Every row comes from one small tree of marks. Brackets hold a mark, then the marks that hang from it, in the order of their numbers. Every link used is in the known rows. Which tree was each row made from?
Known rows
(z94 z59 (z927 (z72 z809))): [ 1.26 -3.66 -0.94  1.02 -3.52 -1.72 -4.05 -0.69  4.93  7.26 -1.11 -2.26
 -0.37  2.87 -0.66 -2.64  0.24]
(z927 z72): [ 1.53 -3.25  2.96  0.06  1.27  2.78 -3.26  2.67  1.41 -0.66 -0.99  2.25
  1.91  2.24 -1.28  1.74  3.28]
(z290 (z59 z72) z809): [-1.42  2.47  2.55 -1.29  0.48  2.33 -0.48  1.80 -1.49 -1.40 -1.15 -1.53
  0.32 -2.41  1.79 -0.02 -2.68]
(z116 (z290 z809)): [-2.95  1.57 -1.54 -2.46 -1.03 -3.61  3.44  2.74 -1.75 -4.07 -2.51  0.06
  0.45  1.46  0.65  0.13 -1.06]
(z94 z59 (z927 (z72 (z809 z322)))): [ 1.43 -2.52 -1.21  0.96 -2.66 -1.65 -2.85 -2.01  5.19  6.22 -0.06 -1.85
 -0.96  1.83 -0.47 -1.90 -0.95]
(z72 (z809 (z322 z59))): [-0.01  2.18 -0.77  0.25  4.64 -0.07  2.20 -2.37 -2.15 -1.85  1.32 -0.38
 -1.02 -0.67  0.35 -0.66 -2.20]
(z927 (z72 (z809 z322))): [ 0.25 -0.43  2.53 -1.74  1.38  1.85 -0.47  0.75  0.66 -0.59  0.01  1.75
  0.17  1.03 -0.06 -0.12 -0.02]
(z72 z809): [-0.89  0.41  0.15 -1.18  1.41 -0.47  1.02  0.64 -2.97 -1.41 -1.33 -1.12
  0.36  2.23 -0.22 -1.68  0.16]
(z59 z72 z322): [ 1.03 -0.47  1.06 -0.36 -1.70  1.87  0.89  0.49 -1.85 -2.89  0.93  3.08
  0.53 -0.21 -1.44  2.88  4.04]
(z809 (z322 z59)): [ 2.16  0.95 -0.86  2.72  6.71  1.25  0.87 -2.77 -0.73 -3.67  2.37  1.09
 -0.09 -1.49 -0.74  3.14 -0.43]
(z59 (z72 (z809 z322))): [ 0.13  0.45  2.90 -1.29 -1.45  1.94  1.88  0.00 -0.63 -1.49  0.61  0.32
 -0.04 -0.93 -0.53  1.56  1.08]
(z290 (z59 z72 z322) z809): [-1.75  4.01  0.75 -1.98  0.32  1.53  0.82  0.65 -3.06 -2.42 -0.07  0.26
 -0.65 -2.75  1.99 -0.43 -2.93]
(z927 (z72 z809)): [ 0.03 -1.87  2.81 -1.61  0.27  1.82 -1.93  2.37  0.41  0.72 -1.29  1.22
  0.87  2.36 -0.30 -1.08  1.39]
(z94 (z59 z72 z322)): [ 1.14 -0.74 -0.37 -0.02 -3.18 -0.80 -1.78 -1.21 -0.08  2.25  1.14 -0.05
  0.02  0.54 -1.10  0.73  3.39]
(z94 (z59 z72 (z322 z809)) z927): [ 1.05 -1.48 -2.96  2.20 -3.07 -1.40 -0.75 -3.00  5.17  4.91  1.12 -0.79
 -0.45  0.11 -1.14  0.33  1.91]
(z116 (z290 z59 z809)): [-3.37  2.81 -1.55 -1.98  0.56 -3.53  2.69  2.70 -4.05 -3.98 -2.10 -1.11
  0.06 -0.36  2.24 -1.63 -4.04]

Write each row's tree
[-0.85  2.82 -2.19  1.06  6.66  0.37  0.87 -1.00 -4.13 -3.59  1.06  0.52
  0.37 -1.25  1.25 -1.00 -1.93] : (z290 (z59 (z322 z809)))
[-0.43  0.88  0.99 -2.09 -2.76  0.89  2.15  0.22 -2.84 -1.49  0.64  2.01
 -0.50 -0.12 -0.46  0.05  2.18] : (z59 (z72 z809) z322)
[ 0.76 -0.54  0.95  3.31  5.60  3.42 -0.10 -0.98  3.62  0.84  1.79  0.65
  1.29 -2.42 -0.59  2.65  2.61] : (z322 (z59 z72) z809)
[-0.23  0.84  0.27 -0.15  0.92  2.30  2.19 -0.48  0.66 -2.29  1.46  3.02
  0.78 -1.09 -0.88  2.68  3.58] : (z59 z72 (z322 z809))
[-3.09  2.16  0.42 -2.22 -2.06 -2.17  2.55  3.27 -2.87 -2.96 -1.73 -0.74
  0.14 -1.56  2.02 -0.61 -2.81] : (z116 (z290 (z59 z72) z809))
[ 2.48 -4.76 -0.86  2.38 -2.73 -0.92 -5.04 -0.48  5.73  6.15 -0.86 -1.43
  0.42  2.74 -1.46 -0.38  1.73] : (z94 z59 (z927 z72))
[ 1.91 -2.41 -0.28  2.09  1.17  1.04 -1.01 -0.98  3.79  1.95  0.21  0.68
 -0.59  0.62 -0.66 -0.08 -1.01] : (z94 (z927 (z72 (z809 (z322 z59)))))
[-1.52  5.12 -0.31 -1.04  5.15  0.73  1.48 -1.04 -2.62 -4.28  0.06 -1.36
 -0.67 -2.57  2.33 -0.13 -5.97] : (z290 z59 (z809 z322))
[ 2.41 -4.11 -0.56  2.73 -4.96 -0.91 -3.15 -1.06  4.67  5.46 -0.36 -2.59
  0.30  1.16 -1.80  0.93  2.59] : (z94 (z59 z72) z927)
[ 2.15 -3.23 -2.64  1.68 -2.93 -1.72 -3.69 -1.62  4.17  5.09  0.23  0.39
 -0.51  2.42 -1.21 -0.81  1.44] : (z94 (z59 z322) (z927 z72))
[ 1.10 -1.08  1.87  1.67  1.57  2.16 -0.72  0.04 -0.33  1.11  0.89 -0.15
  0.14 -1.22 -0.52  0.62  1.70] : (z322 (z59 (z72 z809)))
[ 0.88 -1.45 -2.40  0.66 -5.95 -2.48 -0.78 -2.45  2.34  5.50  0.45 -1.60
 -1.49  0.91 -0.82 -1.68  0.81] : (z94 (z59 (z72 z809) z322) z927)
[-2.25  2.96 -2.27 -1.31  1.51 -3.27  4.36  0.36 -1.11 -4.39 -0.38  0.60
 -0.69 -0.86  1.08  0.90 -2.92] : (z116 (z290 (z809 (z322 z59))))
[-2.49  1.77 -0.99 -1.86 -2.14 -3.29  3.43  2.07 -6.10 -3.28 -0.17  0.66
 -0.55 -1.15  1.66 -2.06 -1.87] : (z116 (z290 (z59 (z72 z809) z322)))
[-0.36  0.46  2.59 -0.10  0.59  1.75 -0.71  1.43 -3.97 -0.68 -0.25 -1.61
  0.43 -1.55  1.06 -1.35 -1.20] : (z290 (z59 (z72 z809)))
